(in the rows, 128 means zero)
Known rows, with every step that occurs
gobin-zeli-zasomub-kabaz-siza-vofev: [143 113 122  60 136 102 168 131 142 138 201 154  89 144 122  91 130 216
 117 172 133 133 103 107 149 152 169]
kabaz-siza-vofev-zasomub-dopufi: [156 139 157 123 123  86 165 127 100 103 180 146  58 184 156 104 167 205
 111 187  51 105 208 104 144 143 109]
faval-kabaz-zasomub-zeli-gobin: [134 134 129 177 108 142 110 141  85 111 121  91  89 160 183 128 132 195
 113 126 115 116  50 127 123 134  89]
kabaz-zasomub-vofev: [142 132 133 162 116 104 154 129  83  98 148 132 106 150 159 118 193 140
 118 159  90 136 181 109 126 134  80]
nebi-zeli: [126 121 109 135 127 117 129 114 149 119 119 115 146  91 128 133  63 147
 128 127 125 123 143 131 128 130 126]
faval-kabaz: [135 125 146 113 128 161 127 147 111 124 140 123 142 162 148 130 117 160
 125 117 142 119 100 130 128 117 125]
dopufi-siza: [144 138 140 126 125  93 138 101 124 146 131 127 109 166 146 135 132 118
 135 121 124 121 169 121 130 136 136]
dopufi-zasomub-vofev-siza: [152 143 142  94 122  99 173 121 128 128 158 131  48 152 170 118 158 154
 120 157 116 143 231  95 134 156  88]
vofev-siza-kabaz: [131 124 139  90 132 156 153 133 100 136 162 136  86 153 137 120 160 175
 122 139 155  92 179 107 130 148 130]
dopufi-zasomub-kabaz-siza-zeli: [152 140 151  94 116 102 166 119 103 128 162 151  57 147 110 126 154 141
 118 146 143 153 235 100 125 136  68]
kabaz-siza: [133 135 142 134 125 107 128 137 110 122 140 148 107 144 124 135 138 173
 126 131 139 123 137 134 125 123 130]
gobin-zeli-zasomub-vofev-siza: [144 123  95  43 142  97 164 125 165 146 173 128  59 149 176 107 108 181
 125 162 127 173 106 105 135 171 151]
vofev-siza-kabaz-zasomub-zeli-gobin: [132 134 121 153 112 139 136 127  71 125 141 104  29 150 174 118 177 211
 109 146 128  89 127 105 125 164  94]
dopufi-zasomub-zeli: [144 148 128 114 112 115 123 111 158 129 111 115  55 103 136 128 123 126
 116 131 118 117 150 107 131 146  77]
vofev-siza-kabaz-zasomub: [138 134 134 132 119 151 161 130  72 131 158 142  90 166 159 123 215 189
 115 142 138  81 207  94 126 144  81]
dopufi-siza-vofev: [152 126 142 129 124  81 152  98 101 137 144 125 103 177 155 107 139 134
 123 139 110  88 173 113 143 135 138]
kabaz-siza-vofev: [139 124 144 137 123  96 143 133  87 112 149 146 102 158 134 106 146 191
 114 148 125  89 146 124 138 121 135]
nebi-zeli-zasomub-dopufi-siza: [159 133 115  65 129  70 154  72 188 135 142 114 105 144 154 136  48 141
 132 147  98 143 192 119 144 166 177]
zeli-zasomub-vofev: [141 117 125  64 134 110 151 121 160 119 142 129 104 135 136 105 115 123
 118 148 109 160 146 116 139 153 176]
kabaz-zasomub-zeli-gobin: [127 137 110 190 108 113 112 121  98 116 108  96  75 124 164 126 144 163
 115 136 102 127  76 125 123 146  91]
gobin-zeli-zasomub: [131 122  82  70 140 126 134 117 192 162 137 127 139 106 137 116  89 151
 127 133 133 154  42 118 133 154 151]
zasomub-zeli: [134 135 126 120 119 114 108 125 136 111 120 112  56 121 133 129 111 129
 121 129 123 119 113 127 125 136 118]
dopufi-zasomub-vofev: [146 135 141 114 121 109 162 120 133 121 143 129 102 120 140 116 145 124
 117 158 101 141 188 103 134 149  88]
siza-kabaz-zasomub-zeli-gobin: [128 126 121 170 112 145 125 124  82 115 128 102  83 120 142 114 166 179
 109 144 114  87  88 111 127 157  91]
zasomub-vofev: [136 122 140 121 128 105 146 133 111 104 153 125 103 138 138 116 136 126
 124 156 105 145 151 121 130 139 130]
siza-kabaz: [128 117 138 109 131 162 142 130 115 129 149 134 132 120 107 118 150 144
 121 137 139  88 139 114 130 140 129]
gobin-zeli: [126 127  96 126 134 123 129 128 142 144 149 124 138 114 139 127 107 157
 133 141 132 138  47 124 124 139 105]
nebi-zeli-zasomub-vofev-siza-kabaz: [145 107 117  34 137 127 178 112 155 120 164 121  75 121 145 103  85 189
 113 158 130 119 209  98 141 176 172]
siza-vofev-zasomub-zeli-gobin: [135 124 124 146 119 112 130 119 121 122 121  92  40 131 162  89 115 169
 104 152  55 106  93 109 141 158 118]
siza-vofev-zasomub: [140 125 135 125 126 126 155 122 120 128 138 128 103 147 148  94 155 149
 109 150  65  99 174  98 142 137 110]

Rows
[158 129 112  42 140 108 167  90 170 165 192 129  99 158 143 117 114 164
 130 171 114 119 108  99 142 186 157]  gobin-zeli-zasomub-dopufi-siza-kabaz
[141 129  89  62 141 108 143 115 188 143 168 126 117 128 148 119  92 158
 130 167 108 166  63 117 137 166 151]  gobin-zeli-zasomub-dopufi
[145 121 161 122 123 126 142 153  73 111 160 142 115 189 152 110 135 224
 112 138 139  78 118 125 138 110 131]  faval-kabaz-siza-vofev
[144 144 169 106 119 116 162 131 125 133 171 157  83 133 107 132 172 172
 123 150 135 138 217 107 136 138 102]  dopufi-zasomub-kabaz-siza
[143 113 105  26 144 132 178 126 150 146 194 132  68 146 155  97 129 197
 118 172 138 133 116  91 137 183 153]  gobin-zeli-zasomub-vofev-siza-kabaz
[140 128 108 156 116  79 164 117  46 112 146 101  47 189 206 108 163 160
 113 159 107 169 180 103 117 152  70]  kabaz-zasomub-vofev-siza-zeli-gobin
[114 115  99 158 129 118 124 114 147 130 111  92 157  82 138 126  41 164
 129 129 120 139  78 143 130 144 146]  nebi-zeli-gobin
[159 130 171 108 124 104 184 103 101 139 185 137  56 192 145 100 183 139
 119 160  62 107 252  84 151 151 131]  dopufi-siza-vofev-zasomub-kabaz
[161 153 154 111 125  87 160  93 135 136 162 125  61 190 166 133 151 129
 131 160  49 135 224 101 136 158 109]  vofev-zasomub-dopufi-siza
[137 133 157 107 128 149 159 133 130 129 168 137  79 141 118 119 172 133
 122 149  80 149 208 100 136 143 115]  vofev-zasomub-kabaz
[134 117 106  52 142 137 153 125 183 155 177 134 116 115 119 113 112 152
 129 151 135 172  84 112 139 159 163]  gobin-zeli-zasomub-kabaz
[136 129 147 126 124 111 156 129  91 130 162 126  47 164 129 114 142 168
 117 150  92 176 175 110 123 150 103]  vofev-zasomub-kabaz-siza-zeli-gobin
[135 119 138  55 135 139 152 124 163 138 159 139 109 131 106 114 130 124
 124 138 131 162 166 114 143 148 187]  zeli-zasomub-kabaz
[142 120 159 110 128 137 174 129 107 119 180 135  74 154 129  91 180 149
 112 167  68 116 217  88 149 143 121]  siza-vofev-zasomub-kabaz
[160 130 144  42 134 114 166  88 148 147 172 134  90 174 135 120 136 138
 125 157 112 108 191 103 146 175 180]  zeli-zasomub-dopufi-siza-kabaz
[155 134 158 100 129 111 161 100 104 130 184 131  86 180 135 129 154 142
 131 165 111  93 195 109 137 161 133]  zasomub-dopufi-siza-kabaz
[150 142 149 146 116 137 145 140  78 102 167 126 123 196 180 138 174 182
 122 156 100 119 153 115 128 124  76]  faval-kabaz-zasomub-dopufi
[152 124 130  49 127 128 135 131 122 131 129 136 102 188 148 123  91 171
 112 110 160 143 122 125 121 124 140]  faval-kabaz-siza-zeli-zasomub
[148 113 109  53 132  95 154 106 141 117 131 119  84 152 141 100  98  89
 113 144 115 175 169 109 127 151 142]  siza-zeli-zasomub-vofev
[143 145 130 162 116 107 147 122  97 104 156 131 111 164 161 134 186 150
 124 166  88 130 182 114 129 136  80]  kabaz-zasomub-dopufi
[146 124 125  91 127  83 160 121  78 108 158 116  26 188 174 113 132 127
 121 154 129 164 216 105 119 143  96]  zasomub-vofev-siza-zeli
[152 134 125 112 122  77 140  87 101 143 122 117  83 180 149 131 117  87
 131 118 132 137 185 115 119 134 101]  dopufi-siza-zeli
[146 114 138  27 138 137 177 126 133 128 175 135  61 159 146  97 149 169
 112 159 134 123 196  94 141 173 175]  zeli-zasomub-vofev-siza-kabaz
[167 152 159 146 112 105 155 113  70 121 171 124 102 233 198 144 177 171
 128 150  96 111 187 112 130 132  82]  faval-kabaz-zasomub-dopufi-siza
[140 129 141 101 130  97 158 136 102 111 166 127  49 171 169 116 147 157
 126 156 121 148 193 113 131 146 130]  zasomub-vofev-siza
[130 120 140 129 126 102 145 130  78 121 163 127  69 158 120 121 121 163
 124 147 142 171 139 131 123 139 130]  zasomub-kabaz-siza-zeli-gobin
[154 144 116 171 112  55 154  79  64 130 143 100  79 207 193 131 150 129
 125 158  86 154 175 114 121 155  75]  kabaz-zasomub-dopufi-siza-zeli-gobin
[152 133 106  31 133  89 156 101 139 131 153 120  37 193 173 121 104 132
 121 153 129 174 206 106 129 159 141]  vofev-siza-zeli-zasomub-dopufi
[133 118 115 118 129  85 155 121  73 117 151  95  41 179 184 106 109 145
 121 155 124 178 151 118 121 157 117]  zasomub-vofev-siza-zeli-gobin
[160 140 134  58 131  76 152  86 167 145 151 128  86 181 155 130 114 121
 132 147 101 147 181 116 144 163 179]  zeli-zasomub-dopufi-siza
[139 119  98  58 132 115 136 102 156 141 107 120 110 137 132 113  93  92
 116 116 137 157 143 117 125 141 143]  siza-zeli-zasomub
[140 114 121  43 133 127 154 109 145 133 148 128  83 146 112 109 116  93
 119 135 140 176 186 107 132 146 154]  siza-zeli-zasomub-kabaz
[138 125 119  55 137 115 153 136 164 149 188 156  92 130 113 119 122 199
 128 154 145 167  93 116 137 152 166]  gobin-zeli-zasomub-kabaz-siza
[142 130 121  61 135 113 143 112 172 128 147 127 104 144 137 123 109 132
 124 155 105 155 143 122 142 156 172]  zeli-zasomub-dopufi
[143 140 130 129 110 137 141 126  74 113 149 125  17 161 163 122 199 191
 108 145 134  73 192  91 125 151  68]  vofev-siza-kabaz-zasomub-zeli
[134 130 166 117 125 115 147 145 100 114 180 156  81 149 104 131 162 175
 128 148 139 140 180 126 132 128 141]  zasomub-kabaz-siza
[146 128 151 107 127 129 152 103 106 147 152 133 111 159 124 127 153 133
 127 131 135  82 172 110 133 149 136]  dopufi-siza-kabaz
[123 127 115 147 120 115 103 124 129 122 111  90  66 112 143 122  89 148
 122 132 117 136  47 139 127 149 140]  zasomub-zeli-gobin
[153 130 169 119 122 139 155 151  87 116 162 144  94 197 162 103 155 229
 107 142  89  81 155 105 138 121 107]  faval-kabaz-siza-vofev-zasomub
[140 139 172 110 125 127 159 143 115 123 180 157  61 157 114 126 182 179
 122 152  90 144 217 106 134 138 119]  vofev-zasomub-kabaz-siza
[164 141 145 119 114  77 145  91 122 127 136 112   6 179 172 101 142 141
 110 145  57  82 193  90 141 152 106]  dopufi-siza-vofev-zasomub-zeli
